(in the rows, 128 means zero)
Known rows, with every step that occurs
beme > riba > dapif: [118 91 112 154 86 140 136 186 121 122 172 158 146 95 122 120 152 125 69 104 137 196 124 88 151]
gevi > folar > beme > riba: [123 107 142 96 108 145 200 160 98 112 121 142 124 118 120 103 132 139 110 87 128 184 159 125 139]
lopob > riba > gevi: [165 132 111 175 70 136 86 142 132 95 94 178 141 115 161 118 155 165 77 163 120 184 129 115 116]
gevi > folar > lopob: [118 102 157 101 83 157 159 155 165 89 124 140 134 170 116 80 153 124 121 143 124 162 143 145 123]
folar > beme: [116 124 99 108 122 152 142 168 105 85 114 152 171 132 134 130 159 171 166 129 108 136 147 148 147]
dapif > riba > gevi: [143 100 83 170 90 156 112 141 99 108 91 172 169 97 148 106 127 145 82 123 159 178 108 126 128]
folar > dapif: [106 115 130 109 129 141 119 177 105 94 157 185 137 152 144 147 165 111 135 117 119 156 116 139 107]
kogitom > folar > lopob > riba > dapif: [126 83 137 140 76 138 129 172 183 76 150 184 164 115 98 79 208 155 23 166 104 203 148 105 135]
dapif > riba: [120 101 95 153 129 148 131 139 119 136 122 152 175 113 135 119 141 122 99 95 133 157 121 138 150]
kogitom > folar > dapif > riba: [88 82 132 110 166 142 164 154 102 107 144 189 161 104 114 114 170 106 58 88 142 201 121 141 107]
folar > beme > riba > kogitom: [97 108 124 123 100 135 123 178 94 93 153 149 167 126 112 122 146 145 85 79 131 157 158 137 131]
kogitom > folar: [111 117 135 113 136 157 174 168 134 99 117 125 165 103 128 104 178 158 102 145 132 197 159 167 122]
beme > folar > dapif: [125 125 154 116 101 133 170 153 120 110 147 205 150 161 132 148 153 149 122 99 136 193 91 144 114]
dapif > riba > kogitom > folar: [99 86 122 142 142 158 144 146 133 114 128 128 197 94 98 100 150 119 29 86 163 188 172 159 108]
gevi > folar > beme > riba > kogitom: [121 101 151 110 107 154 171 167 102 101 135 128 141 131 102 98 122 110 74 64 148 181 177 125 114]
folar > kogitom: [152 139 138 114 131 122 155 167 95 102 180 171 154 113 128 123 161 133 119 145 101 168 152 169 154]
riba > kogitom: [120 124 124 146 105 158 103 166 137 98 138 127 172 147 124 126 148 125 104 117 137 147 154 159 107]
lopob > folar > beme > riba > gevi: [103 138 118 147 68 135 141 196 42 91 112 189 140 82 127 123 118 144 88 136 123 212 136 122 146]
lopob > folar > dapif > riba: [91 106 120 151 131 133 127 172 69 131 143 209 146 120 120 138 124 48 76 100 124 188 111 135 134]
gevi > folar: [145 120 145 115 119 164 173 149 134 120 109 122 132 142 133 109 137 112 128 129 135 171 161 142 120]
beme > riba: [112 119 131 132 100 125 137 172 106 130 158 149 142 116 138 125 161 144 89 102 125 186 121 134 143]
lopob > riba: [147 128 125 154 104 120 97 140 148 127 127 165 146 132 142 128 175 150 88 137 98 169 138 127 142]
kogitom > folar > gevi: [89 136 121 127 105 146 199 181 150 78 131 172 145 126 111 87 191 166 84 151 114 190 158 183 119]
riba > gevi: [141 129 101 153 83 162 113 160 115 82 99 154 147 115 159 119 140 167 123 169 141 175 127 134 115]
riba > kogitom > folar > dapif: [89 103 157 107 142 150 138 182 120 78 153 165 154 132 105 122 174 102 70 110 146 187 159 158 62]

Rows
[108 110 110 173 95 142 110 175 52 107 113 223 136 105 127 132 108 68 62 128 146 203 101 117 111]	lopob > folar > dapif > riba > gevi
[142 95 118 156 78 143 158 131 99 113 108 238 168 123 132 122 115 149 67 83 169 212 64 108 108]	beme > folar > dapif > riba > gevi
[94 104 158 130 111 137 158 177 126 105 161 124 168 96 104 96 165 132 24 89 155 215 171 160 102]	beme > riba > kogitom > folar
[166 121 131 140 83 179 160 144 125 90 74 136 127 126 147 97 114 132 110 154 161 193 147 128 97]	riba > gevi > folar
[117 120 157 113 48 143 164 149 160 103 132 173 179 167 116 107 169 200 120 129 121 179 106 150 143]	beme > folar > lopob
[181 117 118 141 83 153 148 132 119 78 65 174 131 121 138 91 134 159 93 147 124 187 164 103 118]	lopob > riba > gevi > folar > beme
[192 118 141 165 73 149 129 128 143 106 79 165 113 121 155 94 136 134 65 158 134 201 153 106 108]	lopob > riba > gevi > folar
[88 154 113 172 78 139 157 201 111 100 137 195 130 144 113 123 143 105 100 166 96 179 153 169 137]	lopob > folar > gevi
[169 132 162 96 143 139 202 156 107 108 157 146 128 119 122 101 136 101 107 143 121 187 181 162 135]	gevi > folar > kogitom
[135 159 151 132 126 123 160 196 68 119 175 172 140 99 118 128 137 96 98 165 98 192 170 176 168]	lopob > folar > kogitom
[122 113 151 145 60 126 57 161 176 89 149 173 166 173 112 102 179 137 46 131 106 141 147 135 121]	folar > lopob > riba > kogitom
[140 128 130 167 99 133 68 148 160 110 138 159 163 142 132 126 164 122 59 121 120 156 161 135 113]	lopob > riba > kogitom
[119 75 145 131 134 159 134 138 114 111 135 170 140 154 106 111 110 33 50 51 172 164 138 121 75]	gevi > folar > dapif > riba > kogitom
[153 111 147 121 98 164 149 163 103 74 101 188 106 150 143 112 120 98 111 137 163 192 126 113 72]	riba > gevi > folar > dapif
[132 115 122 89 130 170 189 151 114 95 91 134 144 137 126 113 133 135 158 121 123 161 174 140 134]	gevi > folar > beme
[103 116 142 129 127 164 149 171 142 94 135 116 177 116 111 108 167 134 69 131 147 187 185 176 95]	riba > kogitom > folar
[182 126 174 125 89 119 197 166 73 103 159 175 100 83 130 79 115 112 43 124 151 228 147 128 126]	beme > riba > gevi > folar > kogitom
[128 118 141 132 67 119 78 150 167 101 144 184 159 165 125 108 194 160 80 154 89 153 124 131 147]	folar > lopob > riba
[120 112 130 124 124 147 131 155 141 79 117 157 183 109 107 101 177 160 50 120 111 177 194 154 115]	lopob > riba > kogitom > folar > beme
[95 82 114 146 131 145 92 157 105 106 157 191 173 145 115 133 130 70 63 58 154 149 117 122 89]	folar > dapif > riba > kogitom
[154 109 151 144 69 146 168 157 107 110 109 140 105 107 143 88 121 129 66 117 170 221 130 113 106]	beme > riba > gevi > folar
[106 84 115 111 116 155 195 195 102 83 153 156 163 62 98 98 170 164 61 108 131 222 156 112 148]	kogitom > folar > beme > riba > dapif
[129 125 125 157 62 138 120 167 91 103 131 168 132 99 154 110 139 164 79 126 152 202 112 122 122]	beme > riba > gevi
[95 113 118 101 140 173 163 173 121 65 124 129 191 113 101 107 160 161 96 120 128 169 195 174 105]	riba > kogitom > folar > beme
[143 116 173 156 28 120 110 137 193 104 140 196 186 177 103 107 176 175 32 114 114 176 124 131 128]	beme > folar > lopob > riba > kogitom
